Each row was made from one small tree. The marks that hang from a mark follow it in brackets, in alphabetical order. Every link used is in the known rows. Write each row's tree.
Known rows:
faro[gigoput[nuzik] tama[tizo[tego]]]: [-75  37 -39 -13  -7   8 -25  -8   7  24  -7  56  43 -35  12 -29 -21 -16
 -26  14  -8 -22  11  38  -3 -23  -3  -1 -13 -37 -19  -3]
nuzik[sefus[faro[gigoput[tizo]]]]: [ -7  28  -2 -10  -8  23   3  18   1  20 -15   1   2 -14   4 -20  -3  -6
 -33  23 -10 -27  29  14  11   4   2   9 -19  -9   6  -6]
tama[faro tizo[tego[nuzik[gigoput] pifir[sefus]]]]: [-32 -24   9 -44  29  29  -4   3 -19  19   6   2   8 -20 -23   3  -4 -55
 -61  -3   0 -31  29  41 -32  -5 -15   9   8 -28 -23   9]
pifir[sefus[faro nuzik]]: [-25  16  -9 -27 -21   3  12 -21 -11   4  19  -9 -17  -4 -11   3   4  -1
 -32  32  44 -37  13  35   3  12  -2   4  34 -15 -21  -6]
fazil[tama[tizo]]: [-29 -10   5  -7   6   7 -12   6 -16  36 -40   3   0  -4  -4   0   3  -9
 -24   3  -4 -29   2  10 -20 -23 -11  12   4 -14 -34  15]
sefus[faro nuzik]: [-31  17 -15 -11 -34  15  10  -1  -1   6 -24 -23  31 -14  -9  -3  11  21
 -30  13  39 -21  31  21  -4   0   0  17  23  -9 -20  16]
tego[tizo]: [ 17 -21  12  13 -37  11 -24  -8  35   6 -21 -13  12  -1 -14  10 -26 -24
 -25  16 -23 -25   6 -31  -7 -37  -9   5   5  19  -1  20]
pifir[sefus[nuzik]]: [-15  14 -12 -23 -19   1   7 -31 -13  11  20  -6 -24  10  -8   4 -13  -9
 -25  25  42 -32  -1  29   9   7  -7   0  25  -6 -21 -11]
tego[nuzik]: [ 16 -30  -2  -3   1  11  13   8  11   2   6 -11   0  20 -21  11 -14  -1
 -25  28 -27 -19   3 -23  -2 -15 -14  -1   0  26  -1   5]
faro[gigoput[nuzik tizo] tama]: [-66  34 -56   6  -9   7 -26 -12  14  16   7  45  26 -31  26 -41 -20  12
 -25  14 -24 -40   7  39  12 -16  -6   4  -5 -29   2  -1]
tego[pifir tizo[gigoput]]: [ 17 -36  23  -4 -52   2 -13   0  33   1 -23  -6  -1   1 -17  10 -37 -43
 -46  -6 -36 -25  30 -37 -17 -38 -20   7  17  23 -12  22]
fazil[tama[faro tizo[gigoput[nuzik[tego]]]]]: [-47 -13  -1 -31  16  19 -14  -1 -26  36 -32   7 -12 -21  -3  -5  19 -30
 -38  -6  14 -30  -3  41 -22 -14 -14  19   0 -35 -35  23]
sefus[faro[gigoput]]: [-26  16 -15   2 -16  22  -2   8   4   6 -31  18  23  -1  -8  -9   5   5
 -21  23   7 -28  33   4  -7  -1  -3   3   5 -10   2  19]
fazil[poki[fuga] tama[faro tizo]]: [-31  16  23  -8  47  25 -28  45 -17  33 -51   8   4  -9  -4  21 -12 -29
 -47 -17 -11  -4  17  24 -48 -52  -1  38   8  -3 -45  13]
tama[tizo]: [-10  -9 -16 -13  10  23 -11 -10 -20  17 -14   1  19  -5 -15  -6  -8 -20
 -18  10  21 -10   1   8  -5 -21  -2   0  -4 -12 -17  22]
tama[faro[gigoput]]: [-26   1 -17  -8  10  41 -15   3   2  23 -35  30  15   8   0  -6  -4 -23
 -38  12   9 -24  20  29 -13  -7 -11   9  -1 -20   2  27]
fuga[poki]: [-17  12 -29  15 -32  -5 -18  -9  -6   6 -15  -3  -9   7 -11  12 -14 -22
 -20  25  18 -25 -20 -13 -10 -34   0   2  -9  26 -10  14]
faro[gigoput[nuzik[tego]] tama]: [-54  34 -46   2 -26   2 -23 -15  10   9 -15  46  20 -27  16 -27 -28  -3
 -12  25 -20 -33   0  32  10  -5 -15   1  -5 -15 -11 -15]
tama[faro tizo]: [-26 -20 -12 -29  32  46 -17   1 -20  23 -21   8  20 -16 -11  -5   7 -35
 -45   9  25 -12   9  42 -19 -19  -3  11   1 -36 -16  37]
pifir[sefus[faro nuzik[gigoput]]]: [-19  17  -7 -27 -18   2  18 -27 -13  -7  18 -11 -16  -5 -10  -1   1   2
 -22  25  41 -40  24  40   1  23 -14  -1  29 -23 -14  -5]
gigoput[nuzik[tego] pifir tizo[tama]]: [-64  26 -72   2   2 -21 -27 -45 -20  26  74 -30 -18 -25  -1 -32  10  -8
 -11 -23  -2 -38 -36  31  57  14 -18  23   7  -1  -9  -9]
faro[tama[tizo[gigoput]]]: [-28  10 -17 -18  -8  -6 -13  -2  -8  10 -23  30  23 -29  -9 -19 -13 -21
 -26  20  -1  -2  -2  22   0 -30   0   4 -10 -29 -33  18]
gigoput[faro pifir[sefus] tizo[tama]]: [-59  20 -39   2  32 -27 -21 -24 -31  20  80 -24 -32 -13  -7 -18  11   2
 -37  -7  40 -34 -20  30  42  15 -32  17  14 -44 -24   1]
pifir[sefus]: [ -3   3 -10 -15 -10  -4  -1 -25  -8  11  27   4 -38  15 -15   6 -12 -20
 -20  28  15 -35 -10  14   9   5  -4  -6  19  -4 -14  -8]
fazil[tama[faro]]: [-32 -13   8  -5   2  10 -14  13   0  39 -42   4 -11   0   0   6  10 -10
 -38   2 -16 -36   5  21 -23 -14 -12  22  14 -18 -28  19]
sefus[faro[tama[tizo]] nuzik[gigoput[pifir]]]: [-46  35 -18 -19 -16  -8  12  -6  -8 -11 -28  -7  51 -43   2 -21   6  21
 -21   9  32 -13  40  48   2   3 -22  17  19 -41 -17  12]
tego[pifir tizo[gigoput[nuzik]]]: [  5 -37   9  -8 -53   3 -13  -8  40   2   2  -7  -5  -4 -10   6 -33 -36
 -45  -9 -37 -27  23 -29 -12 -37 -19   6  22  17  -8  21]
fazil[tama]: [-21  -6   4   7 -14  -5 -10   6   0  35 -38  -1 -12   9  -3   4   0   0
 -19   2 -18 -35  -2  -2 -13 -15 -11  14   9  -1 -28   9]
nuzik[gigoput[faro tizo[tama]] tego]: [-21   7 -28  12  -1   1 -17 -36 -45 -10  14 -43 -14 -27 -21 -23 -12 -11
   5 -18  11 -54   1  28  15  46 -49   9 -17 -19 -23  -9]
gigoput[faro tizo]: [-27  -4 -39  21  11   6 -26 -11 -19   9  32 -32  -6 -18  -4 -20   2  19
 -30 -15  28 -43  -9  14   8   1 -19  13   1 -37 -11  16]
poki[fuga]: [ -4  12   1   1   1   2  -6  -4  27  18 -12  -5  -3  20 -13  19 -36 -28
   1 -16  -4 -21  -8 -24  -8 -36  -2  10  -2  31 -15   1]
pifir[sefus[faro[gigoput tama] nuzik[tego]]]: [-42  36 -14 -27 -28   0   1 -22 -19  -3  -3  12 -11 -25  -3  -9  -9  -7
 -29  43  36 -47  13  52   5  21 -12   5  26 -18 -25 -27]

Write each row's tree:
[-21  16  -9 -19  -9   8   4 -14  -8   4  14  20 -23   4 -10   0  -1 -12
 -27  39  21 -42  15  23   1  12  -4  -7  21 -16  -6  -3]
pifir[sefus[faro[gigoput]]]
[ 12 -58  61 -42 -15  28  14  39  39  12   5 -11 -10  -5 -25  19 -34 -61
 -86  30 -83 -14  52 -23 -17 -33 -27  15  -4  32 -23   8]
tego[nuzik[sefus] pifir tizo[gigoput tama[faro]]]
[-24 -20  14 -41  27  35  -3  15 -13  23  -7  -3  17 -24 -19  -2  -5 -54
 -61  -7 -11 -22  34  36 -29  -8 -14  12  -5 -26 -19   8]
tama[faro tizo[tego[nuzik[gigoput sefus] pifir]]]
[  10  -63   59  -28  -14   33    6   41   48   15    8  -22   -4   -6
  -18   24  -42  -48  -84   38 -102  -25   52  -22  -19  -30  -27   17
   10   39  -20   -5]
tego[nuzik[sefus] pifir tizo[tama[faro]]]
[-11 -11  -5 -17 -33  -2   6 -13  -2  11  10  -8 -22  11  -6   7 -30 -14
 -40   6  -3 -40  22  12  -6   4 -18   5  45  10 -25 -14]
tego[pifir[sefus[nuzik]]]
[-43  22 -30   9   5  31 -17  -7 -10  30 -13  27  19   8  -1 -25 -13 -11
 -21   9  -4 -34  23  13   8  -4  -8   3 -18  -1  -3  15]
faro[gigoput[tizo[tama]]]
[-37 -15 -23 -46  30  42  -9 -11 -21  21   2  18  10 -20 -10 -13  19 -42
 -46  -2  43  -3   3  48 -12 -21  -1   9  -9 -50 -16  49]
tama[faro tizo[gigoput[nuzik]]]
[-38  28 -13 -11 -36  -1  14  -3   4 -12 -30  -9  44 -37  -1 -16   1  27
 -21  15  16 -23  45  41  -6   7 -16  15  19 -30 -21   9]
sefus[faro[tama] nuzik[gigoput]]
[-66  14   4 -17 -10   9 -20   4  -1  55  10  -1  15  -5 -39   4   5 -59
 -47  -7 -17 -17  15  17  -5  -1  12  22 -12  -5 -58  13]
tizo[tama[faro] tego]
[-36  16   8  -3  38  37 -30  43 -35  32 -63  27  16 -10   3   3   1 -15
 -56   3  -4  -4  31  38 -42 -33  -7  29   5 -22 -34  21]
fazil[poki tama[faro[gigoput] tizo]]
[-45  16 -15 -15   5 -18   0  -7 -20  26  24   3  -7  10 -30  -4  12 -29
 -28  -8  40  16  -4  -2  30  -2 -22  13 -20 -27 -47  38]
tizo[gigoput[faro pifir] tama]
[-23  19 -11 -27 -28   1   7 -29 -25  -2  13 -18 -26 -13 -15   2   1  -9
 -25  32  46 -46   4  39   7  25  -8   6  31  -7 -25 -20]
pifir[sefus[faro nuzik[tego]]]
[-13  31 -28  -9 -12 -30  -2 -37 -19   9  15 -12 -24   8  -5  -1  -8 -13
 -11   4  45 -22 -22  16  36  10 -26   8  24   2  -7 -18]
gigoput[pifir[sefus[nuzik[tego]]]]
[ 10  22   3 -14 -31   7  -2   2 -21   7 -21 -31 -23 -29 -14 -10  -8 -27
 -16  23  -6 -35   1  14  20  26  -8  15 -16  12 -14 -34]
nuzik[sefus[faro] tego]
[-27  10  -7 -28  -8  -6  -1 -11  -9   1  21  13 -19 -21 -12  -3   1 -13
 -33  44  10 -35   4  35   0   2   4   0  26 -30 -24  -5]
pifir[sefus[faro[tama[tizo]]]]
[ 11 -33  23 -22 -17   5  25  41  23   0   5 -12  -7  -7  -9   7 -28  -5
 -60  32 -77 -28  41 -11 -10  -8 -19   9  17  23 -10 -23]
tego[nuzik[sefus[faro[tama]]] pifir]
[ -6  31  -9 -11  20  -1   6  -6 -11  18  18 -18  -9 -12   3 -30  -6 -20
 -19 -12 -20 -21  23  32  35  22 -32  14 -27 -22   9  -4]
nuzik[gigoput[pifir tizo[tama[faro]]] sefus]
[ -8  30 -27   0 -29  -9   5 -40 -26  -5 -27 -33  12  -5  -7 -11 -17  -1
   7 -15  44 -26   6  23  20  24 -42  12   5   6 -10 -13]
sefus[nuzik[gigoput[pifir] tego]]
[-33  18  19 -18  -4 -12  10   9   4  38  30 -15   7   3 -40   3 -10 -47
 -31   1 -43 -11  23  -8  14   9 -11  10 -31  17 -39 -15]
tizo[tama tego[nuzik[gigoput[pifir] sefus]]]
[-26  -7 -30  -3 -35   7 -23 -33  13  12  33 -23 -10 -17 -11  -2 -14 -21
 -12   7 -16 -34 -20   5  16  -3 -11   9   7  13 -18  -4]
gigoput[nuzik[tego[tizo[tama]]]]
[-34  24  -8 -27 -10  -8   4 -32 -21   3  25  -6 -11 -15  -9  -4 -14 -12
 -25  13  48 -35   9  47   1  15 -21  -1  16 -37 -32 -16]
pifir[sefus[nuzik[gigoput[faro[tama[tizo[tego]]]]]]]
[-32  27  11   1  15  -2 -27  33 -43  31 -36   3   5 -15 -18   5   4 -21
 -46 -21  12   2  15  11 -31 -32  -1  27  -7 -20 -56  13]
fazil[poki tama[tizo[gigoput[faro] tego]]]
[-33  18 -26 -19  -8   7  -4 -28 -17   2  34   8 -32 -12  -6 -11   3 -10
 -25  30  21 -57   3  37  10  22  -5  -3  21 -18  -3 -14]
pifir[sefus[faro[gigoput[nuzik[tego] tizo]]]]
[ 23 -18  -5   0  11  -5  22  -4   7 -11   9 -13   2  21 -18   4 -14   2
  -9  12 -24 -17  11 -18   9   0 -40  -4  -3  15  15   4]
tego[nuzik[gigoput[pifir]]]
[ 22  -2  27  -3 -40  -8 -11  -4   1 -21 -17 -38 -19 -48  -2 -10 -54 -31
 -22   2 -43 -48  26  11   3  26 -63  11 -12  -9 -17 -44]
nuzik[gigoput[faro[tama]] sefus tego[pifir tizo]]
[ -2  26   5 -13 -14  22   7  20   6  18 -23   6   3  -7   2 -12  -6  -9
 -30  28  -9 -19  29   8   9   3   0   6 -18  -7   2  -6]
nuzik[sefus[faro[gigoput]]]
[ -8   4 -15  11  -7 -10  -3 -13  -1 -13  -1  -6  10 -11  -6 -11 -18  12
  -3  -4   3 -24  15  13  -1  12 -41  -1  -4 -41 -13  12]
nuzik[gigoput[faro[tama]]]
[-31  37 -41   7  13   1 -15 -24 -15  17   3  29  -4  11  11 -26 -11  -8
 -17   4  22 -39   3  17  25   1 -22  -1  -1 -10  22  -2]
faro[gigoput[pifir[sefus] tizo]]
[-44   2  11 -13 -12  -3  -2   9   4  43  27 -11  13   7 -48  11  -7 -45
 -38   8 -39 -16  13 -15   0  -5   5  11 -18  25 -52  -2]
tizo[tama tego[nuzik]]
[-26  29 -20   6   2  22 -12  -1  -5  27 -11  19  14   1  -1 -24 -17 -17
 -28   2  -9 -42  22   5   4  -4  -8   1 -27   4  11  -8]
faro[gigoput[tizo[tego[nuzik[sefus]]]]]
[ 32   6  19  -5 -42  10 -19  -8   1   8 -27 -34 -22 -24 -12  -2 -35 -48
 -18  22 -24 -35  -8  -7  18   2 -17  12 -23  30  -9 -35]
nuzik[sefus tego[tizo]]
[-43  35  19 -12  57  21 -26  38 -23  32 -47  29  -2  -3   6  16 -13 -33
 -48 -11   3  -8  20  34 -40 -45 -11  33  10 -10 -33   3]
fazil[poki[fuga] tama[faro[gigoput[pifir[sefus]]] tizo]]
[-75  46  -5 -31 -11 -38  -3 -19 -28  41  47  -3 -11  -3 -41  -2  14 -55
 -41 -25  60   1  -2  13  27  10 -12  15 -19 -32 -67   8]
tizo[gigoput[faro pifir[sefus[nuzik]]] tama tego]
[-21  24 -15 -10 -38  10  12 -22 -23 -16 -33 -37  22 -27 -14 -11   3  11
  -6   3  40 -38  33  34   0  32 -26  15  14  -7 -16  -3]
sefus[faro nuzik[gigoput tego]]
[-26 -31  35 -41 -37  15  -4  -5  19  15   8  -2 -16  -6 -21  15 -28 -62
 -74  14 -17 -28  42  12 -17 -21 -20  14  30   5 -42  17]
tego[pifir[sefus[nuzik]] tizo[gigoput tama[faro]]]
